Each row was made from one path, in order. Every step used is in the known rows, and no mark comes twice. Write each row's path.
Known rows
vutol -> puro -> vezor -> fura -> duro: +1.04	-2.35	-0.39	-1.30	+0.86	+0.42	+2.76	-1.20	+0.11	+0.98	-0.84	+2.07	-1.76	+1.52	-0.52	-0.76	-1.66	+2.48	-1.47	+3.11	+0.66	+1.08	-2.10	-0.96
vezor -> gupin -> duro -> vutol -> puro: +0.77	-4.57	+0.00	-0.88	-1.28	+1.99	+0.24	+0.09	-0.75	+0.73	+0.68	-1.26	+0.18	+3.23	-1.91	+0.94	-0.29	+2.64	+1.21	+4.83	+0.52	+0.20	-1.61	-2.04
puro -> vutol -> fura -> duro -> gupin: -0.29	-3.87	+1.32	-1.73	+1.16	+0.18	+1.06	-1.68	+0.22	+1.04	-0.52	+2.40	-0.38	+1.47	+0.85	-0.01	-2.85	+2.10	+0.78	+4.47	+1.40	+0.38	-0.82	-0.95
puro -> vutol: +1.25	-2.90	+0.04	-1.15	+1.44	+0.74	-1.26	-0.49	-0.92	+1.37	-0.93	-1.05	-0.98	+2.01	+1.31	-0.84	-0.99	-0.51	+0.37	+3.57	+1.86	-0.22	-0.17	-1.27
fura -> duro -> vutol -> puro: +1.49	-4.18	+0.81	-0.98	-1.08	+1.70	+1.92	+0.09	+0.06	+0.98	+0.47	-0.29	-0.03	+2.96	-0.38	+0.25	-0.88	+2.21	-0.17	+3.93	+0.64	+1.08	-1.52	-2.23
fura -> vutol -> puro -> vezor -> gupin: +0.47	-2.62	-1.48	-0.86	+1.49	+0.82	+1.06	-1.13	-0.69	+1.12	-0.46	+0.46	-1.80	+2.81	-2.54	+0.11	-1.52	+1.47	+1.15	+3.72	+0.55	-0.63	-2.14	-0.36
vezor -> puro -> vutol -> fura: +1.82	-3.89	-0.44	-0.39	-0.17	+0.57	+0.27	-0.46	-0.60	-0.22	-2.65	-1.61	-0.58	+2.12	-0.67	-1.58	-1.08	+1.60	+1.87	+4.05	+0.72	+0.36	-0.75	-0.50
vezor -> puro: +0.84	-3.69	-2.66	-0.38	-1.07	+1.18	+1.03	-0.60	-1.63	+0.38	-0.32	+0.30	+0.39	+1.89	-2.35	+0.11	-0.74	+1.87	+0.05	+3.31	+0.19	+0.94	-1.99	+0.18
puro -> vutol -> fura -> vezor -> gupin -> duro: -0.07	-3.28	-0.98	-0.21	+1.25	+0.18	-1.45	-1.10	-1.39	-0.96	-0.42	+0.30	-1.62	+2.12	-1.72	+1.53	-0.43	+1.81	+2.09	+4.65	+1.26	-0.99	-1.80	-1.31
duro -> gupin -> vezor: -0.42	-3.38	-0.80	+0.23	+1.42	+0.11	-2.15	-2.00	-1.58	+1.45	+1.14	+1.38	-1.95	+1.16	-0.51	+0.94	-1.43	+0.87	-1.36	+2.68	+1.07	-0.32	-0.74	-0.82
vezor -> puro -> vutol: +1.81	-4.37	-0.95	-0.92	+0.60	+1.52	-0.77	-0.26	-0.98	+0.71	-0.96	-1.30	+0.30	+2.40	-0.01	-0.64	-0.36	-0.03	+0.63	+3.58	+1.23	+0.42	-1.47	-0.88
fura -> duro -> gupin -> vezor -> vutol -> puro: +0.67	-4.96	-0.37	-0.04	+0.15	+1.23	+0.63	-0.77	-0.52	+1.11	+1.92	+0.61	+0.23	+1.48	-0.99	+0.85	-1.42	+0.79	+0.41	+2.01	+0.59	+0.68	-2.44	-2.47
fura -> vezor -> gupin: -0.25	-2.09	-2.50	-0.20	+0.83	-0.02	-0.03	-2.05	-1.44	-0.22	-0.30	+0.81	-1.76	+2.46	-2.58	+1.60	-2.06	+1.44	+0.88	+3.36	+0.74	-0.55	-2.31	-0.13
vezor -> gupin -> duro -> vutol: +0.52	-3.69	-0.29	-0.38	+0.24	+1.72	-1.34	-0.05	-1.20	+1.22	+0.17	-0.33	-1.19	+2.87	-0.82	+0.85	-0.85	+2.10	-0.01	+6.24	+2.01	-0.67	-0.71	-1.99
gupin -> duro -> vutol -> puro: +0.86	-4.29	+0.32	-0.77	-1.29	+1.84	+0.12	+0.69	-0.62	+0.72	+0.71	-1.06	-0.24	+2.93	-1.09	+0.59	+0.03	+2.15	+0.44	+4.52	+0.60	+0.38	-1.03	-2.16
gupin -> vezor -> fura: +1.20	-2.22	-2.24	+0.64	+1.21	-0.18	-0.52	-1.57	-1.69	+1.65	-1.50	-0.59	-2.13	+1.67	-1.09	-1.55	-1.16	+1.90	-2.17	+2.35	+0.83	+0.15	-1.28	-0.51
vezor -> gupin: -0.08	-2.49	-1.92	-0.82	-0.10	+0.50	+0.70	-2.06	-1.78	+1.16	-0.24	+0.16	-0.47	+2.02	-2.26	+0.46	-2.15	+2.22	+1.19	+3.87	+0.77	-0.24	-1.55	-0.27
fura -> duro -> vutol -> puro -> vezor: +1.03	-2.96	+0.94	-1.17	+0.46	+1.47	+0.46	+0.03	+0.51	+0.67	+0.08	+1.14	-3.10	+2.14	+0.01	+0.42	-1.13	+0.81	-0.99	+4.19	+1.12	+0.31	-0.99	-1.72
fura -> vutol -> puro: +1.21	-3.05	-1.32	-0.41	+0.71	+0.71	+2.37	+0.37	-0.84	+1.51	-0.27	-0.56	+0.27	+3.32	-1.55	-1.02	-0.32	+1.58	+0.66	+2.53	+0.22	+0.27	-1.59	-0.84
puro -> vezor -> gupin -> duro -> vutol: +0.42	-3.33	+0.00	-0.50	+0.94	+1.71	-1.98	+0.01	-0.81	+1.05	+0.02	+0.29	-2.69	+2.63	-0.59	+0.97	-0.91	+1.49	-0.42	+6.49	+2.19	-1.00	-0.54	-1.93
duro -> gupin -> vezor -> fura -> vutol: +1.22	-2.59	-2.31	+0.74	+4.04	-0.22	+0.39	-0.69	-1.17	+2.90	-1.81	+0.29	-1.50	+3.19	-0.66	-2.33	-1.34	+1.47	-2.09	+3.11	+1.55	-0.70	-1.44	-0.37
gupin -> vezor -> puro: +1.40	-4.16	-2.68	+0.92	-0.18	+1.01	-0.74	-1.13	-2.07	+0.24	+0.44	-0.13	-0.66	+1.63	-2.32	+0.55	+0.17	+1.36	-1.00	+2.35	+0.21	+0.69	-2.25	-0.43
vutol -> puro -> vezor -> gupin: +0.01	-2.65	-1.21	-1.27	+0.03	+0.90	+0.57	-1.68	-0.78	+0.64	-0.02	+0.50	-1.87	+2.05	-2.68	+0.77	-1.81	+1.68	+1.34	+3.65	+0.26	-0.27	-1.94	-0.28
gupin -> vezor: +0.77	-2.52	-1.44	+1.03	+1.02	+0.05	-1.90	-1.49	-2.13	+1.01	+0.61	+0.17	-2.51	+1.14	-0.65	+0.39	-0.38	+0.59	-1.54	+2.08	+1.06	-0.15	-0.68	-1.17
vutol -> fura -> duro -> gupin: -0.88	-3.38	+0.57	-1.44	+0.39	-0.09	+1.97	-1.92	+0.01	+0.98	-0.14	+3.28	-0.51	+1.19	-0.18	+0.31	-3.03	+3.03	+0.42	+4.33	+0.99	+0.57	-0.88	-0.49

Write each row's path
+0.27	-2.89	-1.78	+0.04	+1.49	-0.13	-0.73	-1.99	-1.29	+2.03	-1.09	+0.41	-1.71	+1.70	-1.00	-1.13	-2.08	+2.15	-2.05	+2.80	+0.90	-0.01	-1.31	-0.23
duro -> gupin -> vezor -> fura
+0.90	-3.35	-2.80	+0.56	-0.57	+0.19	+0.86	-0.66	-1.00	-1.70	-1.49	+0.49	-1.27	+2.22	-3.00	+0.58	-1.01	+1.99	+0.70	+3.09	-0.06	+0.66	-2.48	+0.34
vutol -> fura -> vezor -> puro
+0.95	-2.46	+0.15	-0.06	+0.97	+0.16	+1.85	-0.73	+0.03	+0.26	-0.78	+2.41	-2.34	+0.55	+0.25	-0.50	-2.38	+1.46	+0.20	+3.85	+1.63	+0.42	-1.04	-1.78
puro -> vezor -> vutol -> fura -> duro
+0.53	-3.06	+0.52	-0.94	+0.27	+1.54	-0.99	+0.56	-0.06	+0.44	+0.32	+0.55	-3.23	+2.13	-0.54	+0.66	-0.47	+0.79	-0.45	+4.64	+1.10	-0.30	-0.57	-1.70
gupin -> duro -> vutol -> puro -> vezor
+1.57	-1.62	-2.67	+0.19	+3.11	-0.17	+1.99	+0.11	-1.14	+2.65	-2.64	-0.11	-1.03	+3.33	-0.72	-3.02	-1.37	+1.68	-1.36	+3.47	+1.49	-0.38	-1.22	-0.08
vezor -> fura -> vutol
+0.61	-4.33	-0.37	-0.48	-0.74	+1.65	-0.12	+0.10	-0.57	-0.21	+0.67	-0.89	-0.67	+3.50	-2.12	+1.63	-0.25	+2.14	+0.98	+4.50	+0.54	-0.04	-2.12	-2.05
fura -> vezor -> gupin -> duro -> vutol -> puro
+0.78	-1.92	-1.43	-1.10	+0.36	+0.32	+1.19	-0.71	-0.28	+1.16	-1.92	+0.08	-2.47	+1.92	-1.44	-1.66	-1.79	+1.91	-0.96	+3.05	+0.29	+0.32	-1.41	-0.04
vutol -> puro -> vezor -> fura
+1.64	-3.00	-1.88	-0.43	+0.97	+0.52	+3.01	+0.26	-0.70	+1.87	-1.51	-1.15	+0.35	+3.60	-1.87	-2.17	-0.69	+2.36	+0.07	+2.58	+0.09	+0.44	-2.03	-0.53
vezor -> fura -> vutol -> puro
+1.81	-3.03	+0.20	-0.58	+0.80	+1.19	+1.26	-0.27	-0.06	+1.87	-1.46	+0.34	-1.37	+2.85	+0.79	-1.14	-1.93	+2.29	-2.34	+5.16	+2.04	+0.59	-0.94	-1.92
vezor -> fura -> duro -> vutol
-0.60	-3.76	+0.40	-1.06	+0.70	+0.18	+1.74	-1.37	+0.07	+1.19	+0.03	+3.04	-0.32	+0.95	+0.04	+0.14	-3.50	+2.23	+0.68	+4.31	+1.44	+0.37	-1.12	-1.12
vezor -> vutol -> fura -> duro -> gupin
-0.63	-3.02	-1.65	-0.60	+0.19	+0.71	-0.42	-1.23	-2.10	+0.64	+0.92	+1.02	-0.48	+1.51	-2.26	+1.48	-0.55	+2.65	+1.35	+4.65	+1.06	-0.52	-1.51	-0.99
vezor -> gupin -> duro
+2.13	-4.23	-0.44	+0.39	+0.38	+0.54	-0.88	-0.81	-0.90	-0.33	-2.19	-1.87	-1.26	+1.99	-0.64	-1.32	-0.43	+1.28	+1.24	+3.47	+0.75	+0.24	-1.01	-0.92
gupin -> vezor -> puro -> vutol -> fura
+0.47	-2.36	-0.63	+0.86	+0.75	-0.17	-1.09	+0.08	-0.52	-1.42	-1.50	+0.44	-3.56	+2.60	-0.84	+0.82	-1.11	+1.56	+0.04	+4.70	+1.39	-0.63	-0.73	-1.33
gupin -> duro -> vutol -> fura -> vezor
-0.70	-3.35	+0.64	-1.18	+1.40	+0.20	+1.13	-1.29	+0.43	+1.02	-0.12	+3.70	-1.75	+0.73	+0.28	+0.23	-3.65	+1.58	+0.30	+4.52	+1.64	+0.09	-0.96	-1.07
puro -> vezor -> vutol -> fura -> duro -> gupin
+0.81	-5.11	-1.31	+0.42	+0.03	+0.80	+0.38	-1.87	-1.08	-0.05	+0.20	+1.54	-0.24	+1.45	-2.15	+0.73	-0.90	+2.68	-0.40	+3.03	+0.21	+1.00	-2.53	-0.51
vutol -> fura -> duro -> gupin -> vezor -> puro
+2.15	-4.75	-0.99	+0.01	+1.29	+1.44	-2.15	-0.70	-1.33	+0.61	-0.44	-1.63	-0.58	+2.20	-0.05	-0.30	+0.34	-0.44	-0.29	+2.86	+1.25	+0.23	-1.74	-1.30
gupin -> vezor -> puro -> vutol
-0.79	-2.55	-1.16	-0.78	+1.02	+0.75	-1.20	-1.14	-1.60	+0.36	+0.75	+1.83	-2.26	+1.23	-1.99	+1.63	-0.61	+1.87	+0.78	+4.94	+1.28	-0.92	-1.27	-0.92
puro -> vezor -> gupin -> duro
+1.86	-3.95	+0.43	-0.73	+0.35	+0.62	+2.01	-1.05	-0.15	-0.18	-1.41	+0.76	-0.24	+1.67	+0.11	-0.70	-1.05	+2.26	+0.83	+3.84	+0.98	+1.07	-1.64	-1.34
vezor -> puro -> vutol -> fura -> duro
+0.69	-3.50	-1.69	+0.04	-0.37	+0.84	+0.79	+0.26	-0.59	-0.09	+0.68	-0.34	-0.56	+2.07	-1.63	+0.74	-1.44	+0.03	+1.14	+1.95	+0.48	+0.35	-2.35	-1.78
fura -> vezor -> vutol -> puro
-0.25	-1.85	-1.53	-1.01	+0.98	+0.50	-0.25	-1.94	-1.13	+0.94	-0.46	+1.18	-2.71	+1.63	-1.92	+0.62	-2.25	+1.19	+0.58	+4.22	+1.01	-0.72	-1.28	-0.06
puro -> vezor -> gupin
+0.80	-2.05	-0.81	-0.64	+1.92	+0.66	+0.78	+0.29	-0.24	+1.06	-0.48	+0.92	-2.86	+2.43	-0.91	-0.63	-0.71	+0.30	-0.31	+3.15	+0.78	-0.40	-1.10	-0.64
fura -> vutol -> puro -> vezor
+0.65	-3.31	+0.11	-0.23	+0.28	+1.49	-1.58	+0.73	-1.02	+1.25	+0.14	-0.07	-1.70	+2.50	+0.27	+0.45	-0.39	+1.48	-0.97	+5.85	+2.19	-0.42	+0.07	-2.12
gupin -> duro -> vutol
+1.46	-4.73	-0.06	-0.09	+0.62	+0.56	-1.01	-1.15	-0.59	-0.02	-1.88	-1.07	-0.89	+2.01	-0.58	-0.97	-1.12	+1.45	+1.31	+3.83	+0.79	+0.04	-1.01	-0.66
duro -> gupin -> vezor -> puro -> vutol -> fura
+0.44	-4.87	-2.25	+0.30	+0.09	+1.04	-0.96	-1.56	-1.65	+0.66	+0.76	+0.89	-0.20	+1.67	-2.29	+0.99	-0.69	+1.58	-0.81	+2.83	+0.31	+0.57	-2.27	-0.20
duro -> gupin -> vezor -> puro
+0.69	-3.32	+0.06	-1.36	+0.36	+1.52	+0.92	-1.41	-0.01	+0.77	+0.06	+0.85	-1.96	+2.53	-1.70	+0.92	-1.87	+1.93	+0.51	+4.63	+0.84	-0.05	-2.12	-1.37
fura -> duro -> vutol -> puro -> vezor -> gupin
+0.39	-3.46	-0.64	+0.02	+0.82	+1.36	-1.77	-0.08	-1.02	+0.33	+0.06	+0.04	-1.98	+3.12	-0.98	+1.58	-0.85	+1.63	-0.22	+5.92	+2.01	-0.88	-1.23	-1.99
fura -> vezor -> gupin -> duro -> vutol
+0.79	-3.36	+0.11	+0.08	-0.46	+0.74	-0.19	-0.25	-0.81	+0.19	-1.78	-0.83	-1.76	+2.48	-1.25	-0.44	-1.40	+3.31	+1.35	+6.17	+1.38	-0.53	-0.17	-1.46
vezor -> gupin -> duro -> vutol -> fura
-0.23	-3.66	-0.14	+0.07	+1.75	+0.16	-1.01	-2.33	-1.20	+1.32	+1.60	+2.60	-1.67	+0.97	+0.02	+1.32	-1.39	+1.34	-1.71	+2.69	+1.29	+0.17	-1.38	-1.37
fura -> duro -> gupin -> vezor
-0.60	-2.74	-1.74	+0.11	+0.53	-0.08	-0.54	-1.31	-1.63	-1.10	-0.06	+1.17	-1.70	+1.82	-2.73	+1.87	-0.74	+2.75	+1.84	+4.49	+0.81	-0.78	-1.88	-0.82
vutol -> fura -> vezor -> gupin -> duro
+0.12	-3.85	-1.37	+0.81	+1.71	+0.74	-2.02	-0.78	-1.40	+1.93	+1.15	+0.82	-1.47	+0.85	-0.07	+0.31	-2.30	-0.60	-0.64	+2.77	+1.98	-0.52	-1.13	-2.00
duro -> gupin -> vezor -> vutol
+0.65	-3.31	-3.19	+0.23	-0.19	+0.61	+0.39	-0.60	-1.27	-1.10	-0.35	+0.92	-0.86	+2.25	-2.62	+1.26	-0.67	+1.08	-0.28	+2.81	+0.21	+0.59	-2.79	+0.16
fura -> vezor -> puro
+0.82	-2.07	-0.67	+0.20	+1.44	-0.64	-0.90	-0.66	-0.44	-1.30	-2.20	-0.19	-3.09	+2.25	-0.17	-0.03	-1.48	+0.25	+0.85	+3.24	+1.17	-0.53	-0.89	-0.75
puro -> vutol -> fura -> vezor
+1.48	-3.02	+1.09	-0.79	+0.93	+0.10	+1.66	-1.15	-0.12	+0.26	-1.35	+0.92	-1.03	+1.44	+1.00	-0.82	-1.45	+1.95	+0.65	+3.84	+1.43	+0.68	-0.79	-1.64
puro -> vutol -> fura -> duro
+1.46	-5.28	-0.61	-0.45	+1.55	+1.45	-2.34	-1.06	-1.03	+0.92	-0.12	-0.83	-0.21	+2.25	+0.04	+0.06	-0.33	-0.25	-0.05	+3.23	+1.31	+0.13	-1.72	-1.12
duro -> gupin -> vezor -> puro -> vutol
+1.38	-3.15	-0.17	+0.86	+0.85	+0.09	+1.35	-1.18	-0.67	+0.33	-0.29	+1.53	-1.65	+0.62	+0.01	-0.42	-1.69	+1.78	-0.07	+3.03	+1.48	+0.57	-1.39	-2.23
gupin -> vezor -> vutol -> fura -> duro
+0.70	-2.00	-0.80	+0.42	+0.62	+0.05	+0.08	-0.07	-0.43	+0.28	-1.86	+0.45	-3.28	+0.74	-0.48	-1.41	-2.72	+0.61	+1.04	+4.05	+1.52	-0.57	-0.03	-1.10
puro -> vezor -> vutol -> fura
+1.28	-2.63	+0.25	+0.12	-0.59	+0.37	+0.31	+0.00	-0.46	+0.58	-2.49	-1.05	-2.23	+2.44	-0.28	-1.46	-2.06	+2.46	+0.36	+5.36	+1.35	-0.06	+0.57	-1.07
duro -> vutol -> fura
